In the rows, zero is written as 128.
Known rows, with every way that one mark hangs from another:
k816[k24[k192]]: [122 143 163 146 142 111 139 126 154 121 138 165 117 134 102 103 114 147
 142  97 168 150 160 143 143 128 180 151  93 144 129 162 108 145]
k536[k816 k876]: [ 95 135 167 110 128 107 119 152 133 118 159 151 123 138 120 149  99 142
 159 161 113 164 163 119 110 114  98  84 172  95 132 130  83 139]
k816[k24[k714] k536 k611]: [101 107  95 124 144 130 152  79  98  85  36 120 113 112 134 106 110 117
 114 140 172 132 139 157 115 102 168 140  95 111 107 103  99 101]
k221[k192[k24[k714]] k570]: [173 118 106 152  70 125 150 127 111 103  93 111 156 148  78 186 183  96
 139 115 109  90 128 165 144 159 109 137 104  83 101 142 198 115]
k536[k816[k24[k192]] k876]: [149 131 159 117 146  98 130  91 147 125 178 139  90 147 122 102  99 154
 161 170 153 166 153 147 121 129 146 118 113 112 110 128  67 163]
k714[k24[k192 k816[k536]] k611]: [ 90 140  92 140 198 178 116  69 162 143 147 138 107 122 134 104 121 124
  96 118 159 121 117  98 107 122 152 165 126 144 128  93 120 171]
k192[k221[k570]]: [122 139 129 155  78 140 133 194 133  94 109 129 161 149 119 174 132 122
 163 105 110 166 118 134 134 148  76 153 136 106 114 166 165 122]
k570[k221[k192[k24[k714[k611]]]] k407]: [137  95 127 114  78 115 122 161 112 192 139  96 148  62  80 132 173 142
 114 107 108 173  72 160 165 144 131 110 141 142 128 103 183 147]
k714[k24 k611]: [ 51 131  98 157 126 159 147 118 160 124 141 148 142  92  64 126  91 163
 154 108 132 167 135 130 136 107 133 143 173 134  95  85 150 144]
k816[k24 k536]: [108 127 126 128 138 137 142 130 136  94 110 159 106 151 148 102 102 150
 132 103 166 157 152 151 123  88 148 152  95 138 147 150 110 105]
k221[k192[k24[k816[k611]]] k570[k407]]: [141 170 104 203 139 149 118 113  87 165 136 146 133 199 171 130 195  96
 103 128  93  84 133 130 160 153  64 133 113 123 151 120 162 113]
k192[k221[k570[k407]]]: [119 149 128 139  83 125 135 202 118 130 128 133 128 160 133 158 151 134
 148 103 110 198  97 139 149 150  50 140 134 130 128 157 169 124]
k221[k192[k24[k714[k611] k816[k536]]]]: [141  97  94 128 146 162 118 115 135 141 116 141 124 123 134 151 181  84
  87 104 148  87 106 109 106 125 137 132 117 118 119  91 147 141]
k24[k192[k221] k714[k611[k816]]]: [ 90 103 132  84 123 134 134 115 147 157 144 121 119  30  75 162 137 107
 108 118 157 147  89  68  95 182 173 124 161 153  85 128 146 181]
k611[k714 k816[k24[k192[k221]] k536]]: [152 100 121  72  98 125 144  86 158 105 169 125  63 127 147  86  95 110
  89 135 181 129 104  94  92 140 157 152 101 223 109 151 132 122]
k918[k536]: [118 166 145 147 192 114 128 181 136 111  79 138 147 125 120 140 136 147
 166  83 132  90 148 108 118 112 146 120 135 114 146 138 119 118]
k611[k816[k24 k536]]: [ 90 134 128  89 140 133 142 105 118 106 150 173  79 128 157 104  93 144
 102 126 147 133 157  93 114 102 150 146 116 162 145 166  92 106]
k714[k24]: [ 83 140 115 154 110 129 144 140 152  99 124 152 145 110  65 141  91 145
 144 115 124 130 150 135 143  98 126 128 157 138 121 138 145 118]
k407[k570[k221[k192]]]: [146 138 159 125  98 103 111 217 124 121 135  95 183 122 144 136 129 134
 145  76  84 160 142 136 143 149 126 122 116 103 172 181 134 115]
k816[k536]: [ 76 138 144 115 132 131 133 160 134 110 106 156 122 141 143 135 124 133
 122  89 159 153 158 126 107 110 137 131 125 125 158 157 122 111]
k918[k536[k816[k24[k714[k611]]] k876]]: [145 108 100  91 198 113 132  71 121 111 112  96 101  95 116 125 113 152
 204 180 134 130  92 125 105  96 126 109 139  68  59  32  64 159]
k570[k221[k192[k24[k714 k816]]] k407]: [178 115 154 109 111 106 104 200 101 174 136 124 162  90 119 161 172  96
  69 126  79  88  72 133 186 128 126 103 119 144 178 156 144 124]
k714[k611[k816[k24[k192] k536[k876]]]]: [ 74 123 127  99 169 136 145  33 130 153 207 120  69 135 172  89 122 168
 112 143 176 191 146  95  76 152 175 145 125 133  84 101  91 184]
k536[k816[k24 k611[k714]] k876]: [ 93 113 130 110 116 113 137  62 119  94 146 137 108 148 140  78  59 126
 163 202 137 140 149 139 116 109 109  99 159 130  85  56  68  97]
k918[k536[k816[k24[k192]] k876]]: [199 153 135 132 210  95 126  75 144 119 132  92  84 152 146  94 126 161
 186 161 139 105 144 131 106 120 144 119 101 100 107 108  60 165]
k192[k221]: [118 126 142 143  96 121 126 215 160 108 113 147 160 111 103 163 117 131
 138  95 135 172 130 117 130 124 108 122 151 147 136 171 143 128]
k570[k221[k192[k24[k816]]] k407]: [172 139 159 149 118 121  90 208 117 190 169 147 156 126 151 129 160 121
  74 110  76 111 101 124 180 126 106 112 125 167 203 169 143 122]
k407[k570[k221[k192[k24]]]]: [193 128 133 146  78 130 113 174 138 135 142 107 184 153 155 116 136 154
 154  83  62 116 157 152 151 142 115 142 117 116 172 166 165 106]
k221[k192[k24] k570]: [159 140 116 189  74 142 142 136 128 124 136 129 148 186 115 155 177 129
 152  92 105 115 157 160 146 154  89 149 110 103 121 156 197 119]

Rows:
[117 140 184 133  81  76 110 236 103 169 147 106 150  88 114 135 158 141
 104  85 106 208 104 149 176 144 128  88 128 154 178 188 149 122]
k570[k221[k192] k407]
[154 145 140 102 141 126 120 166 110 143 117 123 129 133 127 187 176  77
 103 130 128 122  57 115 147 178  98 142  98 118 129 150 147 157]
k24[k192[k221[k570[k407]]] k714 k816]
[124 125 144 113 129 111 131 119 136 103 164 152 113 145 123 117  84 154
 168 180 128 170 152 141 130  93 108 110 143 105 112 123  57 137]
k536[k816[k24] k876]
[ 54 137 155 126 181 141 117 140  97 117  62 173 174  92 126 168 123  71
  97 140 128  63 133  87 124 123 152 106 146  94 140 111  92 108]
k24[k714 k816[k611]]
[131 125 142 128 151 103 143  93 138 116 152 114 102 175 162 102 127 159
 118 132 180 184 160 156 103 134 171 141  79 110 115 142  99 165]
k816[k24[k192] k536[k876]]
[104 124 114 122 143 133 146  40 132 106  97 134  92 165 156  48 103 118
 112 126 202 124 151 149 100 131 183 156  84 164 105  98 129 102]
k816[k24[k192] k536 k611[k714]]
[169 139 105 154  64 148 140 156 133 142 137 140 118 184 130 139 154 149
 159 115  96 149 113 150 155 140  45 165 135 143 129 140 199 128]
k192[k24 k221[k570[k407]]]
[132 138 128 172 182 163 105 130 136 140  85 124 133 142 191 118 146  84
  75 119 169 109 125  89  88 147 135 145 111 144 164 148 110 138]
k24[k192[k221] k816[k536 k611]]
[111 133  91 128 120 140 141  19 153 120 123 123  89 112  75  75  74 111
 145 176 146  76 144 137 116 133 140 112 158 166 105  69 131 105]
k536[k816[k611[k714[k24[k192]]]]]
[145 124 100 157  92 145 148  66 133  92 104 100 122 165 137  91 107 105
 157 137 162 132 106 160 127 166 120 178  95 145  63 108 164 116]
k816[k24[k192[k221[k570]]] k611[k714]]
[167 120 151 160  70 122 110 190 137 150 138 106 175 108 112 133 151 141
 124 102  88 121 138 154 160 127 138 126 127 139 164 177 169 112]
k570[k221[k192[k24]]]
[175 154 119 120 203 122 120 126 142 100  97 149  90 124 129  97 100 153
 198 136 122  90 134 128 127  75 120 128 115 124 137 121  66 110]
k918[k536[k816[k24]]]
[180 108 149 125 111 125  97 192 115 141 115 122 197  78 109 178 153  87
  74 127  80  57  92 118 162 124 146 114 122 119 165 165 138 120]
k570[k221[k192[k24[k714 k816]]]]
[ 77 110 136  53 115 114 152  75 112  91 195 138  81 162 168 111  75 129
  97 172 155 138 140  98  86 117 146 117 141 159  89 110  98 108]
k611[k714 k816[k24 k536[k876]]]
[115 109 118 111 133 108 140  65  99 102  95 112 119 110 110 125  88 124
 148 213 134 140 143 147 124 104 125  96 140  79  83  78  52 121]
k536[k816[k24[k714] k611] k876]
[175 104 142 113  70  88 124 190 106 174 122  97 152  80  83 142 168 129
  98 117  99 135  93 169 174 141 127  98 121 144 158 157 182 120]
k570[k221[k192[k24[k714]]] k407]
[144 154 146 117 190 102 118 140 127 115 120 111 118 137 145 136 125 155
 181 156 110 106 148 104  95 102 102  85 157  81 128 106  80 137]
k918[k536[k816 k876]]
[142 157 146 144 101 117 134 164 130 152 137 120 111 163 126 144 165 133
 144  97 145 191 102 144 145 182  90 148 107 138 123 167 182 154]
k24[k192[k221[k570[k407]]]]
[ 97 133 107 141 159 145 126 123 125  99 155 124 129 163 161 146 108 126
  87 163 118 119 136 104 110  92 105 120 147 110 132 115 101 140]
k714[k24[k816[k536[k876]]]]
[180 143 121 175 146 161  94 141 117 148 118 115 193 159 199 110 137 113
 114 119  50  58 153 110 149 141 113 144 122 108 182 135 120 103]
k407[k570[k221[k192[k24[k816[k611]]]]]]
[176  97 142 127  60 108 122 181 121 139 104  92 178  72  76 162 151 115
 111 115  95  98 109 157 161 137 157 115 124 120 140 165 176 116]
k570[k221[k192[k24[k714]]]]
[ 91 125 111  73 116 114 154  26 138 117 201  94  74 142 128 110  94 126
  82 178 155 107 137  97  79 148 157 111 152 173  89 104 149 134]
k611[k714[k24[k192]] k816[k536[k876]]]
[ 39 131  76 103 132 170 146  63 140 137 161 139  87  91 112 109  93 157
 118 128 141 144 131  81  92 110 130 143 176 159 102  98 136 132]
k714[k24 k611[k816[k536]]]
[122 110 107 132 173 151 124  66  93 121  86 121 147 170 182 147 138  92
  76 185 119  49 145 103  97 113 130 120 138  80 118  73 105 124]
k192[k24[k714 k816[k536[k876] k611]]]
[133  83 121 121  73 135 120 156 129 158 118  90 177  57  77 145 154 126
 125 103 104 144  93 155 146 144 158 125 141 115 109 113 177 139]
k570[k221[k192[k24[k714[k611]]]]]
[129 170 116 151 212 138 114 104 120 120  48 121 109 116 142 103 120 139
 184 137 123  63 157 103 104 103 116 102 152 105 143  95  86  99]
k918[k536[k816[k611]]]
[165 127 147 146  64  98 116 201 119 183 154 111 146 117 115 114 165 156
 112  96  93 156 118 166 175 128 112 111 126 169 177 172 174 119]
k570[k221[k192[k24]] k407]
[106 100 111  97 177 188 119  93 140 138 103 176 132 128 153 142 137 101
 106 120 138  70 104  92 106 103 140 159 140 111 116  63 125 139]
k192[k24[k714[k611] k816[k536]]]
